Each row comes from the steps of one path. Every step used is in the known rows, and no mark comes twice. Write the path behind each row, first mark first.
(in the rows, 128 means zero)
Known rows
d > w > m > h: [ 43 125 136 125 126 103 152 104 101 101  83 154 112  81 178 117 139  92
 126 125 121 103 133 110 120 125 137  96 181 126 189 130 136 132 115]
y > v > d > w > k > p: [ 57 178  51 134 137 106 149  71 167 112 129 151 121 108 120  54 113 105
 140  50  97  90  62  98 167 131 149  75 157 133 128 129 112  92 109]
v > w > g > k: [ 64 164 142 168 142 166 132 114 143  86  80 117 132 102 122  91 119 118
 136 115 128 144 116 133 134 149 117 106  70 150 157 109 140 138 110]
d > w: [ 47 128 121 156 142  96 140  90 132  79  87 149 144 133 126 115 123 113
 139 110 118 129 126  98 107 109 156 106 128 139 156 116 121 131 144]
m > h > y > v > w > g: [103 162 129 113 143 183 156 139 134 114 109 132 110  64 146  87 160 136
 122  65 134 101  78 144 155 176  95  70 125 175 135 133 136  99  80]
m > h > y > v: [123 159 151 122 158 147 173 155 147 128 127 171 117  80 166 108 150  99
 115  62 114 100  85 182 135 145 137  86 125 144 120 140 114  93 123]
g > s: [ 55 197 157 183 151  99 161 100 170 106  93 135 149 103  96 139  90 109
 128 106 108 135 116 120 137 144 153 128  82 125 144 115 128 130 124]
z > y > v: [ 92 170 151 138 166 159 132 158 166 114 151 172 133  70 137  90 141  77
 104  87 100 103  64 149 133 147 137 105 137 115 141 130 139  94 115]
y > v: [102 181 139 123 146 147 141 150 143 124 145 154 122 112 123 103 123  92
 122  88 102 114  78 120 146 134 130 106 133 123 138 140 109 100 118]
d > w > z > y > v: [ 54 137  96 119 155 129 143 134 163  88 132 179 123  77 151  63 147  69
 128 112 116 118  63 129 145 131 171 104 149 119 144 126 137  78 109]
m > h > y > w > k: [122 134 104 157 154 160 196 161 182 130  97 129 131 102 122  93 166 113
 129 114 136 110 102 172 145 130 140  54  87 180 116 119 138 117 115]
h > m: [105 166 145 160 147 130 151 142 157 119 117 129 128 150 166 119 127  77
 128  96 121 132 112 136 128 169 164 104 139 133 137 109  99 110 152]
z > y > v > d > w: [ 24 155 123 142 154 105 123 109 137  77 124 182 134  90 154 108 130 131
 133  37 116  97  71 138  99 117 142  53 146 121 128 115 141 112 100]
s > g: [115 161 124 133 130 149 165 126 153 140  93 154 168 108 132 107 133 131
 110  71 102 127 130 138 130 121 133 143 142 146 168 150 108 129 102]
g > w: [ 79 161 156 157 147 142 151  85 153  90  98 154 128 125 120 114 107  90
 131  91 100 147 112 129 131  81 156 129  84 147 156 102 128 128 157]
d > w > m > h > y > v: [ 85 124 127 116 148 120 158 151 119 103 106 179  97  69 188  87 161  83
 125  84 121  96  62 143 144 159 143  64 150 136 130 138 121  86 124]
m > h > y > v > w: [ 73 150 146 128 162 163 165 152 137  98 121 150 118  84 158 106 141 158
 129  60 126  96  80 172 140 147 112  75 116 154  96 135 126  97  81]
w > m > h > y > v > d: [ 84 174 153 108 141 132 150 155 130 125 137 166  96  78 193 120 145 136
 140  21 115  87  56 172 137 150 124  37 156 150 110 142 123  88  95]
v > d > w > g > c: [ 32 174 111 173 146 118 149  74 123 106  83 134 146  99 122  90 109 116
 154  89 118 148 113 126 104 141 155  98 138 141 190  88 146 121 130]
s > g > k: [ 98 160 137 159 142 147 162 131 152 116  70 164 163 105 145 101 114 105
 111  94 105 147 139 171 121 116 145 146  86 117 165 135 114 145 114]
v > w > m > h > y: [ 68 125 159 143 152 147 161 146 134  98  94 136 116  80 184 116 160 137
 139  89 127 108  97 163 138 160 125  81 131 172 120 128 138 101 110]
w > g: [117 173 132 138 127 155 136 108 152 128 109 115 134 105 108 103 144  94
 126 104 116 133 114 100 140 154 124 110 136 167 180 125 130 121 136]
m > h > y > z: [143 155 149 147 167 147 166 157 114 137  99 156 150  87 172 140 189 125
 111  84 110  95 117 166 127 131 163  94  97 166 135 132 108 107 116]
d > w > z > y: [ 36 117 105 148 154 115 146 101 173  72 105 160 146  94 146  81 150  84
 139 132 125 136 104 130 120 115 189 121 144 142 159 109 152  99 128]
k > e: [ 72 189 131 171 133 168 156 122 139 105 128 118 144  88 120 127 122 102
 131 113 109 106 118 129 142 120 130 120 118 157 146 140 104 112 139]
v > d > w > k > p: [ 47 165  59 158 136  98 150  47 175 106 110 136 136 122 118  71 115 116
 150  58 101 102  95 102 149 119 159  88 153 151 139 118 122 109 124]
g > c: [ 60 176 148 186 167 136 166 114 143 123 105 136 158 113 115 105  96  90
 140 124  99 156 126 150 117 128 167 150 119 122 179 101 133 113 151]
g > w > k > e: [ 62 161  97 179 119 182 172  97 183  92 106 119 125  91 106  79 107  74
 128 122 112 110  96 119 178  86 149 114  84 182 149 116 119 124 140]
v > y > w > g: [117 171 121 146 153 188 146 130 147 108 102 110 133  94  90  99 162 136
 125 113 111 131  96 134 147 194 101  72  87 170 155 111 153 119 114]
d > w > m: [ 40 122 119 144 130  96 123 116 116  83  91 142 117 113 148  99 138  90
 145 130 113 126  92  69 138 142 149  95 156 138 168 125 124 115 140]
y > v > d: [ 75 201 144 122 140 132 137 129 141 121 151 153 121 117 138 129 114 146
 143  26 104 102  73 138 125 120 122  64 139 134 117 136 115 107  90]
y > w > d: [108 176  96 154 142 151 161 136 163 112 106 143 140 107  93 106 156 100
 141 101 114 149 117 146 150 133 140  71 119 152 136 122 133 101  93]
m > h > y: [110 136 164 151 158 133 180 124 157 117  99 151 138  98 164 131 153 117
 122  75 122 118 129 189 111 131 151  99 118 166 129 126 127 115 148]

Which path is each row?
[ 58 186 129 113 149 143 139 136 168 111 161 165 124  87 157 100 134 124
 142  45 111 104  59 161 134 120 149  73 153 135 121 129 142  83  79]
w > z > y > v > d
[101 173 142 171 183 169 140 168 150 113 126 153 155  80 112 120 164 105
 117 115 113 122  97 170 106 136 126  82  94 125 138 115 152 107 120]
z > y > w
[123 153 110 153 153 153 188 144 168 116  90 157 135  81 130 114 181 105
 133  78 125 139 123 202 140 139 146  53 114 168 120 121 141  95  96]
m > h > y > w > d
[100 164 107 168 159 165 151 144 183 103 114 160 151  71 104  98 173  86
 125 101 113 137 104 173 137 142 145  72 121 143 138 112 163  93  91]
z > y > w > d
[ 53 162 101 135 132 155 148 127 164  88 123 145 119  97 111  81 132 127
 144  71 112 124  86 125 178 144 125  83 146 155 119 132 133  91  50]
y > v > w > d
[ 89 163 118 114 157 158 146 154 176 114 155 167 124  76 144  71 148  67
 124 109 109 118  60 145 155 137 160 115 146 125 143 133 137  74 104]
w > z > y > v
[100 153 142 158 166 156 138 130 124 106 111 130 154 114 134 129 159 154
 117 110  83 101 104 122 147 164 154 111  89 163 141 118 127 122 104]
v > y > z
[ 26 196 121 159 145 102 133  94 160  87  94 166 131  43 118  99 117 111
 118  56 123 104  60 119 131 178 136  63 109 122 154 103 158 117  88]
z > y > v > d > w > g > s
[ 82 142 115 134 146 167 170 108 190 100  94 184 148  70 150  68 145  82
 114  97 107 147 103 166 144  91 180 154 121 148 171 118 149 104 111]
s > g > w > z > y
[ 45 134 117 128 140  98 123 142 118  81 111 165  99 102 177  95 148 123
 159  49 117 109  33 111 142 157 143  32 147 152 115 128 120  83 120]
h > y > v > d > w > m
[ 89 164 155 136 160 164 155 166 117 129 117 158 123  40 168 121 173  85
 106 131 117  95 109 168 120 150 109  75 151 116 175 131 161 112  94]
z > y > w > m > h
[ 73 148 137 142 167 162 145 160 151  89 128 142 124 106 132  94 140 157
 144  61 120 114  53 148 151 157 120  76  94 164  82 132 118  86  99]
h > y > v > w
[ 33 137 124 146 161 158 145 123 179  79 125 136 145  90 138  86 145 127
 144 122 124 128  97 146 138 129 157 122 130 155 133 117 158  95  90]
v > w > z > y
[ 85 159 136 160 175 168 154 140 147  92 112 123 145 115 100 124 144 156
 132 112 101 126 104 158 130 161 115  78  74 146 121 111 145 120 114]
v > y > w
[ 20 150 123 153 137  83 133  75 130  77  97 150 142 138 136 136 115 159
 158  49 122 117 119 116  90  96 151  67 138 145 136 113 123 135 119]
v > d > w
[ 79 165 129 144 131 170 131 108 143 103 101 101 133 103 106 100 138 148
 139  98 127 127 107  94 147 157 100  99 125 179 158 123 138 122  97]
v > w > g
[ 78 151 102 128 160 164 171 135 161  93 118 119 131 122 110  98 149 139
 154 139 111 149 102 150 156 148 152  93  93 161 125 117 140  97 101]
v > y > w > z
[ 99 223 128 167 149 139 157 127 152 125  86 119 140  74  72 121 127 103
 123 121 123 137  98 113 150 179 118  84  63 137 158 112 138 122 107]
y > w > g > s
[104 163  81 185 145 194 183 172 176 111 116 108 138  85 103  86 158 105
 137 125 128 105  73 156 171 139 134  60  66 193 101 129 112  94 134]
h > y > w > k > e
[ 97 153  97 144 116 154 176  82 186 100  68 182 142  92 117  81 128  90
 122  55  96 158 126 148 165  94 162 134 128 163 169 121 130 121  94]
s > g > w > d
[ 82 207 141 169 135 121 153  95 170 120  84 120 140  83  88 116 108  95
 122 110 116 138 110  99 152 176 137 118  90 148 171 113 137 129 122]
w > g > s
[ 26 151 115 117 128  97 117 126 104  88 122 159  98 105 164  99 131 120
 153  70 112 103  54  85 140 141 132  50 170 128 143 133 120 102  99]
y > v > d > w > m
[ 30 155  82 101 128  96 150  97 135  85 124 157 114 127 148  91 124 131
 170  74 126 127  81 108 137  95 170  73 155 144 130 128 112  94  89]
y > v > d > w > z
[ 76 152 119 157 127 139 160  72 185  81  89 162 124 109 110  94 122  74
 138  75 101 162 121 134 160  92 170 114 114 163 156 101 140 114 123]
g > w > d
[ 59 165 110 132 135 130 117 102 141  93 116 163 124  67 140  85 150 116
 127  48 126 103  64 116 117 151 126  51 153 145 159 115 150 111 100]
z > y > v > d > w > g
[ 64 172  77 158 147 149 157  82 185 115 121 109 138 114  99  59 115 122
 140  92  99 105  91 100 180 143 132 120 131 160 131 129 124  98 104]
v > w > k > p
